What can hang from each mark:
U: K Q Y
Q: R U
K: R T
R: K Y
T: K Q Y
Y: U

Each row was made from one small tree. The marks that hang from a mark follow it in brackets, in alphabetical order. Every link used is in the known rows. Write each row's tree.
Known rows:
K{T{Q{R} Y}}: [ 22  -6   2   1 -21  13  -2  11   6 -20 -34   6   4 -29   5 -17  16]
T{K Q{R} Y}: [ -5  -5  10 -18 -52   8   2  22  15   5 -19   0  12   0  10   7  18]
R{Y{U}}: [ -7 -21   6  24 -10 -16   9  -1 -14  -5  21  -4   6 -14 -10  -5 -12]
Y{U{K{T} Q{R}}}: [ 17 -15   8   1   6   5 -14 -34   2  -9 -18  -4  15 -15 -14 -30   9]
Q{R{Y} U{K{T}}}: [  8  -9  11  42  17  -4  11 -32 -20 -32 -16 -11 -13 -25 -12 -12   6]
R{K{T} Y{U}}: [ -4 -12  16  15  -5 -23  29   4 -11  -8   8  -5  -4 -34   4   0  -3]
T{Y}: [ 12 -18  13  19 -14  -5   3  -1  13  -6   1  16   4 -21  12  -3   2]
T{Y{U}}: [  5 -22   6  11 -24  -4  -4  -2  17   2   6   7  12  -8  -1 -20  -3]
U{K{R} Q Y}: [  4 -12  26   8   1   0  -9 -72  19   5   1   2  12 -10  -7 -10  16]
Y{U}: [  8 -20   5   5   2  -6  -9   1   7   3   3  10  14 -13 -11 -20 -12]
K{R{Y}}: [-10 -10  27  -2   4  -1  19  -7 -11  -6  -1  17  -6 -35   1  15  -5]
Q{U}: [ 14 -14   6  29  21   0  -5 -19   1 -13  -2  10   4 -17  -8 -19 -16]
R{K{T} Y{U{Q}}}: [ -6 -13  13  14 -11 -15  21 -17 -17  -8  12 -11   5 -27   2  -4  -2]
Q{R{K Y} U}: [-12  -9  15  34   0 -11  27   1 -31 -24  -8   2 -16 -13  -4  12 -11]
K{T{Q{U}}}: [ 26  -5  -2  11  13  10  -9 -14  12 -16 -18   1  11 -30  -6 -33  -3]
Y{U{K{R T} Q}}: [ 10 -13  20 -23  10  11  -9 -51  22   6 -13   3  18 -21 -10 -29   7]
U{K}: [ 15 -14  22  13  14 -16   3 -17  27   3  -3  16   6 -22   7   3   6]

Write each row's tree:
[  1  -6   1  19 -15   0   2  -8   3 -11 -18  -2   4   6 -12 -13  -1] -> T{Q{R{K} U{Y}}}
[  8 -22  11   4  -2  -7 -11 -41  21  11   8   1  25   0  -9 -21  -1] -> Y{U{K Q}}
[ 14 -16   9  50  13 -14 -10 -59  18  -6   9  -8   5  -5 -14 -27   2] -> Q{U{K Y}}
[ 16  -8  25   7  11   6 -10 -78  15  -6 -10  -4   8 -29  -6 -23  24] -> U{K{R T} Q Y}
[-19  -7   5 -16 -42  -2   7  22  -7   6  -2 -15  14   4  -9   5   5] -> T{K Q{R{Y{U}}}}
[ -8 -11  34   0   6 -11  22 -28  15   4  -2  13  -4 -29   5  17   7] -> U{K{R{Y}}}
[ 12  -5  10   5 -16  -2  16  -4  26  -7 -17   3   4 -25  15 -13   4] -> R{K{T{Q{U} Y}}}
[ 20 -10  11  28   9   6  -1 -33   6 -26 -31   0  -7 -20  -5 -25  12] -> Q{R U{K{T{Y}}}}
[  3  -6  13 -14   4   9   1 -34  41   9 -17  10  15  -6  -6 -14  -2] -> T{Q{U{K{R}}}}
[ -6  -5   3  -4 -45  13  -1   1  15  -2 -17  -9  12  10   0  -9   9] -> T{K Q{R U} Y}
[  8  -8  -3   3 -13   6   0  12 -16 -19 -20  -8   6 -23 -13 -19   4] -> K{T{Q{R{Y{U}}}}}
[  6 -19   9   2  -4   1 -13 -30   6   1  -9   2  18   5 -15 -18   3] -> Y{U{K Q{R}}}
[ -7 -11  25  15  15  -3  16 -47  12  -4   0   4  -3 -17  -7  -3  -5] -> Q{U{K{R{Y}}}}
[ -5 -10  14  11  -7 -12  25  18 -28 -20 -14  -1 -12 -29  -4   5   1] -> Q{R{K{T} Y{U}}}
[ 12 -13   0  48   9   4 -13 -25 -23 -28 -12  -2  -5  -3 -24 -27  -3] -> Q{R U{Y}}
[  5 -11  29   8   7  -9   0 -46  26   5  -5   9   1 -19  -5  -5  15] -> U{K{R} Y}
[  2  -7  23  23   3 -24  35   6 -14 -16   2   4 -12 -49  17  17   3] -> R{K{T} Y}
[ 12 -12  13  25  20   0  -1 -24   4 -16 -23   8  -2  -7 -12 -13  -1] -> Q{R U{K}}
[ 15  -7  24 -16   3  15   6 -12  11 -13 -27  20  -4 -50  10 -12  12] -> K{R T{Y}}
[  6 -11   3  11 -28   8  -1 -18  30  -5 -22  -1  10   9  -4 -17  10] -> T{Q{R U{K}} Y}
[ 14  -9  30 -13  -1  12   1 -59  28  -2 -20   9   8 -33  11 -13  23] -> U{K{R T{Y}} Q}
[ 27 -11  16  37  15 -17  -8 -46  17 -12  -3  -6   1 -33  -2 -22  22] -> U{K{T} Y}
